Every row comes from one small tree of marks. Brackets hold a mark, then the marks that hang from it, in the order of their numbers. Every link used is in the known rows. Which tree was each row made from?
Known rows:
[Z566 [Z10 Z655 Z736 Z812] Z55]: [-4.40 -0.33 -1.08 -1.05 -1.15 -2.82 -2.03 -2.82  0.73  5.95 -1.23  0.47
 -2.47 -0.54 -3.36 -0.26  2.04  1.93  0.96  0.42  0.86 -0.04]
[Z10 Z566 Z655 Z736 Z812]: [-5.46 -0.79 -0.36 -3.66  0.52 -1.65  0.94 -2.19  0.62  7.99 -0.55  1.44
  0.62  1.70 -0.35  0.65  0.03  1.60  3.27  0.78 -1.17  0.26]
[Z736 [Z10 Z566 Z655 Z812]]: [-1.04  0.25  0.35 -2.73  0.83 -0.50  1.51 -0.47 -0.21  3.70  1.23 -0.07
 -1.08  1.95 -0.20  2.31  1.31  1.27 -0.84  1.78 -0.46  1.07]
[Z566 [Z10 Z655] Z55]: [-2.62 -0.05 -0.22  0.03 -1.28  0.02 -1.23  0.23  0.35  3.05 -1.14 -0.34
 -3.00  0.05 -2.73 -1.04  2.71 -2.62 -2.34  1.77  3.35  0.89]
[Z160 [Z55 [Z566 Z10]]]: [-0.47  0.23  0.45 -0.81 -2.03 -0.16 -0.39  2.78 -2.43  0.06 -4.84 -0.25
 -2.68  1.07 -2.72  0.72  3.51 -5.55 -1.32 -0.31  2.73  2.09]
[Z736 [Z10 [Z566 Z55] [Z655 Z780]]]: [-2.34 -4.30 -0.30 -1.19 -0.74  2.90 -0.85 -1.05  1.93  1.78  0.25 -0.57
 -2.68  2.81  1.59  0.50  2.72  1.03 -0.27  3.29 -1.33 -0.76]
[Z655 [Z10 Z566 Z812] Z780]: [ 1.89 -3.41  0.65 -2.98  0.81  2.15 -0.51  0.08  1.42  1.35 -0.78 -0.05
  0.31  2.41 -0.65  0.54  2.56  0.01  0.33  0.26 -0.78  1.43]
[Z655 Z780]: [-0.81 -3.38  0.63 -1.46 -1.43  2.32 -2.05  2.31  0.25 -1.05  0.41  0.08
  0.06  2.49 -1.65 -1.78  1.20 -2.86 -0.67 -0.10  2.51  0.29]
[Z566 [Z10 Z655]]: [-1.86  0.29  0.34  0.41 -1.59 -1.19  0.01  1.20 -0.48  2.60  0.04 -0.51
 -1.51  1.05 -2.45  0.37  1.49 -3.04 -1.44  1.97  2.33  0.32]
[Z10 Z566]: [-3.54 -0.73  2.03 -2.26 -0.88  2.90  0.94  2.52 -0.43  2.86 -0.49  0.93
  0.17  1.70 -0.77 -1.43  1.39 -4.71 -0.96  1.24  3.00  1.59]
[Z10 [Z566 Z55] Z655]: [-4.21 -0.96 -0.35 -2.84  0.48  2.11  0.36  0.05  1.24  5.65 -1.63  0.84
 -1.33  1.39  0.55 -1.54  2.50 -2.89 -0.92  2.30  1.96  1.61]
[Z10 Z736]: [-4.33 -1.74  2.05 -2.04 -3.04  0.41 -1.03  0.72 -0.19  2.43 -0.96  0.60
 -0.03  1.92 -2.69 -1.52 -0.11 -2.92  1.25 -0.14  2.63  0.42]
[Z160 [Z55 Z566]]: [-0.38 -0.28 -0.12 -3.69 -0.88  0.27 -0.72  3.16 -1.82  0.53 -5.01  0.34
 -1.30  2.25 -2.31  0.01  2.67 -5.61 -1.20 -1.94  2.83  3.09]
[Z655 [Z10 Z736] Z780]: [-0.07 -5.59  1.82 -1.78 -3.16  1.56 -2.28 -0.47  1.39  0.04 -1.89 -1.19
 -0.22  3.52 -1.43 -0.23  1.05 -0.59  2.64  0.26 -0.34 -0.75]
[Z566 [Z10 Z655 Z812] Z55]: [-1.64  1.12 -1.56 -1.09  0.40 -1.70 -1.33 -0.88  0.50  4.08 -0.65  0.32
 -2.74 -0.76 -3.60 -0.71  2.95 -0.04 -2.20  0.27  2.78  1.73]
[Z55 [Z566 Z10]]: [-1.46  0.04 -0.43  1.39 -2.51  1.76 -0.30  2.58 -2.95 -0.61 -1.59 -0.01
 -2.76 -0.83 -2.73 -0.29  1.45 -4.78 -1.45 -0.93  2.17  1.83]
[Z55 [Z566 [Z10 Z655 Z736]]]: [-4.25 -1.08 -1.33  1.38 -2.77 -0.93 -0.14 -0.94 -1.81  3.40 -2.21 -0.29
 -2.81  0.25 -1.14  1.13  0.06 -0.99  2.52  0.62 -1.37 -0.12]
[Z655 [Z10 Z736 Z812] [Z780 Z813]]: [-0.02 -5.47  0.49 -3.63 -0.33  1.61 -1.64 -0.63  0.09  2.72 -3.05  0.97
 -0.98  0.02 -3.80  0.38  1.42  2.72  2.97 -2.46 -0.57 -1.55]
[Z813 Z780]: [-0.38 -0.08  0.70 -2.16 -1.57  1.95  0.51  3.88 -1.45  1.84 -1.77  1.00
 -0.24 -0.84 -5.01 -0.94  2.10 -2.84 -1.14 -2.20  1.82  1.45]
[Z655 [Z10 Z566 Z736 Z812] Z780]: [-0.96 -4.80  1.13 -3.22 -0.71  1.13 -0.96 -1.91  1.71  3.08 -1.33  0.18
  0.39  2.67 -0.44  0.83  1.59  1.99  3.80  0.10 -2.42 -0.30]
[Z10 Z566 Z736 Z812]: [-5.37 -1.13  1.25 -3.37 -0.66  0.14  0.16 -0.82  0.06  5.50 -0.56  1.93
  0.78  1.10 -1.71 -0.64  0.32 -0.25  2.48 -0.17  0.65  0.97]
[Z160 [Z55 [Z566 [Z10 Z655 Z812]]]]: [ 0.41  1.58 -2.36 -2.35  0.85 -3.67 -0.19  0.16 -1.67  3.37 -4.08 -0.07
 -2.64  0.95 -2.90  2.55  3.13 -1.31 -0.43 -1.04  0.51  2.18]
[Z736 [Z10 Z812]]: [ 0.83  0.27  1.49 -2.79 -1.30 -0.20 -1.10  1.43 -0.61 -0.54  1.08 -0.11
 -1.59  1.31 -3.50  0.65  1.31 -0.51 -3.01 -1.11  3.03  2.18]
[Z655 Z10]: [ 2.48 -1.47  2.24 -2.49 -1.90  1.41 -0.56  2.23  0.32 -0.14 -2.14 -1.21
 -0.42  2.39 -2.75 -0.48  1.93 -4.51 -2.08 -0.18  3.38  2.43]

Which tree is each row?
[-1.48  0.94 -0.11 -1.07 -1.22  0.00 -2.22  0.53 -0.26  1.77 -1.03  0.94
 -2.76 -1.54 -4.91 -1.89  3.21 -1.86 -3.26 -0.79  4.52  2.36]	[Z566 [Z10 Z812] Z55]
[-1.84 -0.48  1.13 -2.87 -0.32  2.31 -0.67  0.16  0.39  1.99 -0.28  0.67
 -2.75  0.27 -1.72 -0.27  2.83 -0.06 -2.42  0.47  2.20  2.39]	[Z736 [Z10 [Z566 Z55] Z812]]
[ 0.40  1.21 -0.70 -1.95 -0.36 -1.71 -0.81  1.67 -2.57  0.93 -4.16  0.45
 -2.35  0.34 -3.94  1.28  3.39 -2.92 -1.08 -2.10  2.15  2.81]	[Z160 [Z55 [Z566 [Z10 Z812]]]]
[-1.08 -1.83 -1.96 -0.58  0.47 -0.76 -2.72 -1.54  1.29  2.39  0.17  0.10
 -2.35  0.46 -2.95 -0.47  2.99  1.94 -0.76  0.50  0.87  0.15]	[Z566 [Z10 [Z655 Z780] Z812] Z55]
[-2.49 -0.21 -0.30 -1.79 -1.92 -2.69 -1.46 -0.52 -2.06  2.74 -4.96  0.64
 -2.12  0.46 -3.88  1.55  2.23 -1.02  2.11 -1.70  0.51  1.09]	[Z160 [Z55 [Z566 [Z10 Z736 Z812]]]]
[-2.42 -2.41  1.36 -4.07 -0.64  1.32 -0.91 -2.14  2.07  5.26 -3.44  0.68
 -1.40  0.77 -1.58 -0.51  2.61  0.31  1.88 -0.26  0.20  1.93]	[Z655 [Z10 [Z566 Z55] Z736 Z812]]
[-6.07 -1.27 -0.98 -3.96  0.81 -0.64 -0.46 -2.96  1.64  8.36 -1.54  1.60
 -0.94  0.97 -0.56 -0.56  1.22  1.87  2.42  1.05 -0.37  0.87]	[Z10 [Z566 Z55] Z655 Z736 Z812]
[-3.40  0.17 -2.33 -0.12 -1.09 -2.68 -0.43 -1.94 -1.59  4.50 -1.48  0.20
 -2.28 -0.42 -2.26  1.69  0.17  1.68  2.57 -1.13 -1.99  0.55]	[Z55 [Z566 [Z10 Z655 Z736 Z812]]]
[-1.96 -5.87  2.26 -1.62 -2.38  2.72 -0.56 -1.04  1.66  2.00 -1.97 -0.68
  0.26  3.31  0.53  0.40  1.43 -0.77  3.82  1.89 -2.05 -1.17]	[Z655 [Z10 Z566 Z736] Z780]
[-3.24 -2.80 -0.87 -0.19 -1.25 -2.65 -1.71 -2.75  0.67  3.64  0.74  0.05
 -0.58  1.42 -2.35  1.09  0.77  3.40  3.23  0.73 -1.79 -2.33]	[Z566 [Z10 [Z655 Z780] Z736 Z812]]
[-3.63  0.12  0.08 -0.83 -1.49 -3.60 -0.65 -2.01 -0.25  5.20 -0.13  0.20
 -0.97  0.40 -3.20  1.05  0.26  1.58  2.01  0.48 -0.02 -0.36]	[Z566 [Z10 Z655 Z736 Z812]]
[-4.72 -3.74 -0.85 -2.78  0.86 -0.76 -0.27 -3.05  1.61  6.20  0.54  1.15
  0.94  2.78  0.60  0.50  0.55  3.51  4.32  1.25 -3.07 -1.46]	[Z10 Z566 [Z655 Z780] Z736 Z812]
[-3.45 -3.56  2.18 -2.51 -2.46  3.16 -0.63 -1.23  1.63  4.37 -4.22  0.18
 -1.26  1.67 -0.31 -1.00  2.52 -2.31  1.69  1.56  0.75  1.25]	[Z655 [Z10 [Z566 Z55] Z736]]
[-2.89 -3.30 -1.10 -3.16  0.12 -2.28 -1.96 -2.51  1.42  4.09  0.55  0.53
  0.60  2.66 -1.48  0.23 -0.07  3.40  3.31 -0.52 -1.36 -1.15]	[Z10 [Z655 Z780] Z736 Z812]
[-3.49 -4.08 -1.76 -3.60  1.33 -0.35 -1.12 -1.41  0.07  5.98 -1.27  2.03
 -0.59 -0.09 -2.82  0.24  0.14  4.36  3.70 -1.72 -1.35 -2.76]	[Z10 [Z655 [Z780 Z813]] Z736 Z812]
[ 0.98 -3.75  0.01 -3.66  0.96  3.24 -1.81 -0.70  2.47  1.74 -1.91  0.01
 -1.14  1.59 -0.80 -0.75  3.79  0.43 -0.33  0.01  0.03  1.66]	[Z655 [Z10 [Z566 Z55] Z812] Z780]
[-6.13 -1.41  0.60 -3.79 -0.51  1.09 -1.14 -1.50  1.04  6.07 -1.99  2.14
 -0.65 -0.07 -1.83 -2.01  1.56  0.22  1.60 -0.49  1.61  1.10]	[Z10 [Z566 Z55] Z736 Z812]
[-0.63  1.46 -0.61 -1.03 -0.01 -2.66 -0.16  0.14 -0.66  3.50  0.70 -0.07
 -1.08  0.28 -3.66  0.69  1.62 -0.49 -1.53  0.34  1.84  1.27]	[Z566 [Z10 Z655 Z812]]
[-5.44 -1.65  1.68  0.59 -4.06  0.92 -2.43 -0.38 -0.10  2.34 -2.03  0.58
 -2.67 -0.57 -3.47 -2.01  2.03 -2.47  0.37  0.87  3.11 -0.27]	[Z566 [Z10 Z736] Z55]
[-3.39 -0.57 -0.62 -3.69 -0.06 -2.95 -0.75 -1.76  0.69  5.68 -0.15  0.56
  0.10  1.83 -2.52  0.10 -0.30  1.59  2.04 -0.64  0.33  0.50]	[Z10 Z655 Z736 Z812]
[-0.51  1.47 -2.95 -0.28  0.46 -1.89 -0.03  0.04 -2.00  2.70 -0.68  0.15
 -2.52 -0.58 -2.71  1.33  0.98 -0.08 -0.95 -1.35 -0.26  2.15]	[Z55 [Z566 [Z10 Z655 Z812]]]
[-2.97 -1.66  1.95 -1.62 -2.19  3.99 -0.39  1.38  0.42  0.97 -0.70  0.15
 -3.02  0.76 -0.61 -0.85  2.89 -2.79 -2.36  1.95  2.57  1.54]	[Z736 [Z10 [Z566 Z55]]]
[-0.38 -2.11  1.87 -2.89 -0.98  3.90 -0.01  0.90  1.31  2.47 -3.40 -0.45
 -1.67  1.20 -0.77 -1.26  3.64 -4.34 -1.63  1.07  2.25  2.59]	[Z655 [Z10 [Z566 Z55]]]
[-3.40  0.02 -0.96  0.09 -2.29 -0.83 -1.00 -0.46 -2.49  1.98 -1.84  0.94
 -2.45 -1.33 -3.48  0.42  0.21 -0.12  1.68 -2.26 -0.21  1.22]	[Z55 [Z566 [Z10 Z736 Z812]]]
[-1.21 -2.04 -1.87 -0.78  1.43 -0.01 -0.69  0.36 -1.06  3.73 -0.37  1.19
 -2.32 -1.58 -3.78  0.85  2.02  2.27  0.47 -0.36  0.16 -2.17]	[Z566 [Z10 [Z655 [Z780 Z813]] Z812]]
[-2.88 -1.17  0.41 -1.89 -0.80  2.13  0.26 -0.40  0.84  3.51 -0.72 -0.58
 -2.76  1.83  0.72  0.38  2.51 -0.86 -1.70  3.12  0.79  0.79]	[Z736 [Z10 [Z566 Z55] Z655]]
[ 0.49 -0.89  0.64 -4.17  0.74  2.21 -0.46 -0.06  1.56  3.52 -2.90  0.36
 -1.44  0.76 -1.69 -0.97  3.67 -1.48 -1.78 -0.46  2.20  3.43]	[Z655 [Z10 [Z566 Z55] Z812]]
[ 0.55 -1.80  1.51 -3.66 -1.66 -1.30 -1.26 -0.86  0.56  2.75 -2.10 -0.26
 -0.10  1.75 -3.66  0.47  0.56  0.26  1.18 -1.81  1.14  1.74]	[Z655 [Z10 Z736 Z812]]
[ 0.44 -3.53  0.39 -1.07 -1.55  0.52 -1.28  0.36  0.58 -0.85  1.67 -1.41
 -1.67  3.72 -0.30  1.44  1.03  0.42 -0.90  2.08 -0.28 -0.94]	[Z736 [Z10 [Z655 Z780]]]
[-1.98 -2.95 -0.98  0.68 -1.21  0.94 -2.62 -0.52  1.20  1.32 -0.38 -0.51
 -2.55  0.95 -1.69 -1.06  3.07 -0.74 -1.02  2.13  1.30 -0.74]	[Z566 [Z10 [Z655 Z780]] Z55]
[-7.28 -2.38  1.62 -2.32 -2.17  3.00 -0.86 -0.46  0.88  4.92 -2.39  1.51
 -0.97  0.83 -0.81 -2.58  1.77 -2.70  1.60  1.40  1.95  0.61]	[Z10 [Z566 Z55] Z736]
[ 0.40 -2.92 -1.45 -2.89  1.20  0.69 -0.71  0.26 -0.63  2.12  0.21  0.65
 -2.47  0.33 -2.45  1.93  1.36  3.94 -0.47 -0.79 -0.66 -1.92]	[Z736 [Z10 [Z655 [Z780 Z813]] Z812]]
[-6.83 -5.40 -0.26 -2.20  0.03  2.99  0.63 -0.95  0.15  7.01 -1.99  2.12
 -0.38  0.75  0.69  0.38  0.58  1.62  5.02  1.72 -2.46 -3.80]	[Z10 Z566 [Z655 [Z780 Z813]] Z736]
